What can hang from each mark
tozuk: dekugi fimu
dekugi: mabuv tozuk
ruso: mabuv
neti: mabuv
tisiba: dekugi
kazero: mabuv ponap
mepir: tozuk
mabuv: dekugi kazero neti ponap
ponap: dekugi fimu kazero

(in the rows, 128 means zero)
Known rows, with every way that one mark hangs from another
mabuv[kazero ponap]: [146 137 138 126 157 104 118 129 110 167  84 134  83 141 117 128 128 152
 141 152 101 107  75  72 112 146]
tozuk[dekugi[mabuv[kazero[ponap]]] fimu]: [169 149 114 164 121 118 136  59  79 124  91 103  52 145 138 126 180 174
 126 178 174 106  94  90  97 142]
kazero[ponap[dekugi[mabuv[neti] tozuk]]]: [164 137 101 148  99 114 170  53  43 136 118 108  54 151 109 127 149 132
  94 185 168 139 115  97 143 121]
dekugi[mabuv[ponap[fimu]]]: [151 143 145 142 144 144 135 119  85 122  87 160 101 149 143 169 189 126
 141 131 142 149  54  61 113 113]
mepir[tozuk[dekugi[mabuv[ponap]]]]: [138 107 109 165 164 155 107  92  69 143 114 152  68 114 162 154 205 157
 112 173 153 162  80  96 101 118]
ponap[kazero]: [106 140 139 135 144 145 108 144 117 145 140 110 132 133 144 128 123 122
 149 143 131 102 106 107 111 112]
neti[mabuv[dekugi[tozuk[fimu]] kazero]]: [144 135 116 184 111 163 106  89  73 110  60  90 124 137 133 109 116 153
  94 130 125 130 129  76 119 162]
kazero[mabuv[dekugi] ponap[fimu]]: [158 132 123 123 130 136 135 125 109 123  79 134 147 183 145 150 131 152
 142 161 176  88  92 170 119 114]
tozuk[dekugi[mabuv[kazero]] fimu]: [148 143 126 181 104 131 115  83  89 112  91 120  73 120 163 121 189 157
 142 156 151 120 100  70 104 154]
ruso[mabuv[dekugi kazero neti]]: [159 149 175 185 126 128 107 105  66 131  60 118  78 125  90 147 118 190
 151 157 116 104 104 106 118 168]
ruso[mabuv[dekugi kazero]]: [152 141 181 164 147 154 100 116  79 132  92  97 103 138 110 147 134 169
 129 164 129  97 109 123 114 162]
tisiba[dekugi[mabuv tozuk]]: [119  99 107 137 148 188 141 104  75  80 123 132 135 165 119 131 136 131
  98 136 161 161 120 101 148 118]
mabuv[kazero neti ponap]: [153 144 135 144 137  78 125 119  98 168  54 157  56 128  97 128 113 174
 161 144  89 111  69  56 113 151]
mepir[tozuk[dekugi[mabuv] fimu]]: [139 117  86 188 115 166 113  74  83 107 116 120  89  92 182 118 212 152
 104 136 166 159 115 107 101 127]
mabuv[kazero neti]: [130 147 137 145 118  88 116 110 111 149  81 139  80 129 100 114 105 163
 167 133 110 106  98  86 130 143]
tisiba[dekugi[mabuv]]: [134 115 122 139 152 172 154 128  93 101 113 154 118 154 124 156 139 150
 110 125 159 150 107 129 127 105]
mepir[tozuk]: [111 112 102 133 151 147 110 110 119 144 135 113 124 112 136 111 143 136
 108 123 136 139 116 137 125 112]
ponap[kazero[mabuv[dekugi neti]]]: [143 119 128 156 106 142 118 150 107 142  77 145 126 133 156 142  90 169
 173 171 129  94  92 124  94 118]
ruso[mabuv[dekugi ponap]]: [180 127 161 166 152 157 124 132  69 131  84 127 100 121 116 178 152 166
 103 161 112 130 109 124  97 158]
tisiba[dekugi]: [115 127 109 134 156 149 139 146 116 111 113 156 140 144 117 133 118 141
 120 106 138 122 134 156 140 127]
neti[mabuv[ponap]]: [155 140 126 141 166 135 116 117  99 154  85 151 101 124 117 173 121 154
 112 128 104 145 113 110 105 115]
ruso[mabuv]: [145 137 153 140 149 149 105 103 103 120 128 107 118 116 107 151 143 146
 129 133 122 126 136 140 117 131]
neti[mabuv]: [131 141 130 141 149 145 109 110 112 136 111 134 126 125 119 156 113 143
 120 115 124 143 142 139 122 105]
dekugi[mabuv[neti] tozuk]: [137 108 120 149 101 142 136  74  73 100 111 128  97 137 114 127 130 137
 127 149 137 171 107  59 136 126]
mabuv[kazero[ponap[dekugi]]]: [150 167 122 124 138  84 145  99  92 183 117  92  63 155 114 114 137 138
 114 176 154  70 110 139 132 134]
kazero[mabuv[ponap[dekugi[tozuk]]]]: [161 112  82 115 124 123 125 114  98 157 107 135 107 134 158 121 144 119
 109 182 110 118 121 110 125 137]

Rows
[161 128  70 118 104  94 145  71  84 153 103 120  86 148 119 111 107 145
 124 186 142 102 136 145 139 123] -> kazero[mabuv[neti] ponap[dekugi[tozuk]]]
[120 129 118 177 161 155  91  94  60 130  99 165  88 124 171 156 235 135
 137 148 166 154  59  87 120 116] -> mepir[tozuk[dekugi[mabuv[ponap[fimu]]]]]
[139 182 149 176  97  97 131  94  63 148  72 151  56 134 139 133 186 127
 167 142 150 109  67  67 146 129] -> ponap[dekugi[mabuv[kazero neti]] fimu]
[152 125 123 132 130 112 141  42  56 129  90  95  57 175  80 117 108 170
 132 183 157 126  74  51 130 124] -> dekugi[mabuv[kazero[ponap] neti] tozuk]
[141 112 139 149 138 136 119 128  73 138  78 116 107 161 125 117 122 143
 109 179 114 116  82  55 125 177] -> mabuv[dekugi[tozuk] kazero ponap]
[145 125 140 162 160 152  98 109  59 146  60 120 104 157 114 143 106 157
 102 165 110 130  97  65 119 154] -> neti[mabuv[dekugi[tozuk] kazero ponap]]
[138 180 163 177 164 131  84 120  58 144  69 145  89 118 113 168 158 153
 189 126 106 101  63  64 104 129] -> ruso[mabuv[neti ponap[fimu kazero]]]
[147 129 110 188  68 120 133  98  73 103  48 106  99 129 122  80 113 158
 122 137 114 119 110  52 127 192] -> mabuv[dekugi[tozuk[fimu]] kazero neti]
[117 175 153 168 123 154 121 129  71 143 131 122 105 140 184 147 207  90
 148 150 175 104  73  90 127  98] -> ponap[dekugi[mabuv] fimu kazero]
[133 110 133 137 159 174 119 111  64 134 124 106 101 154 146 142 151 124
 121 181 133 144  63  25 102 111] -> dekugi[mabuv[ponap[kazero]] tozuk]
[135 182 118 137 127 102 148 110  88 150 120 121 105 154 134 129 175 102
 120 138 172  88 114 157 150 123] -> kazero[ponap[dekugi fimu]]
[160 143 153 163 163 137 111 133  76 165  48 140  89 145 119 168 113 176
 114 155 112 118  85  92 101 143] -> neti[mabuv[dekugi kazero ponap]]
[138 131 133 180 102 123 123  90  80 112 107 172  71 115 134 157 165 157
 158 161 149 152 117 103 126 134] -> tozuk[dekugi[mabuv[neti]]]
[148 120 113 152 104 153 129  69  82 101  96  80  96 140 139  93 155 139
 112 145 137 142  93  28 117 145] -> dekugi[mabuv[kazero] tozuk[fimu]]
[145 123  81 206  93 140 121  62  71 108  86 142  65  80 162 119 198 173
 125 132 153 164 110  91 104 131] -> mepir[tozuk[dekugi[mabuv[neti]] fimu]]
[127 111 140 130 134 150 114  77  82 117 120  92  99 164 122 115 140 132
 124 170 146 139  85  47 133 129] -> dekugi[mabuv[kazero] tozuk]
[158 143 118 189 128 156 120 117  68 129  94 137  74 111 185 151 201 150
 138 166 138 126  78  48  74 135] -> tozuk[dekugi[mabuv[ponap[kazero]]] fimu]
[147  93 103 145  88 140 125 111  98 109  77 143 134 144 134 123  90 157
 137 167 125 133 126 118 132 147] -> kazero[mabuv[dekugi[tozuk] neti]]
[122 153  88 170  95 146 124 115  82 132 131  77 121 114 177  77 165  90
 104 140 128 103 138  81 126 148] -> ponap[dekugi[tozuk[fimu]] kazero]
[163 146 163 138 180 123  96 103  85 159  83 114  72 130  94 152 142 172
 137 157  96 104  84  82 101 149] -> ruso[mabuv[kazero ponap]]
[130 151 106 165 123 112 124 123  53 170 103 129  73 119 138 113 138 117
 135 169 103 108 101  56 128 143] -> mabuv[neti ponap[dekugi[tozuk] kazero]]
[124 166 149 152 148 118 106  72  68 127 100 128  76 179 132 148 191 149
 166 178 197  95  67 100 129 126] -> tozuk[dekugi[mabuv[kazero[ponap[fimu]]]]]
[152 178 123 137 160 102 126  82  78 191 100  99  64 150 108 142 124 150
 107 164 151  86 123 149 125 113] -> neti[mabuv[kazero[ponap[dekugi]]]]
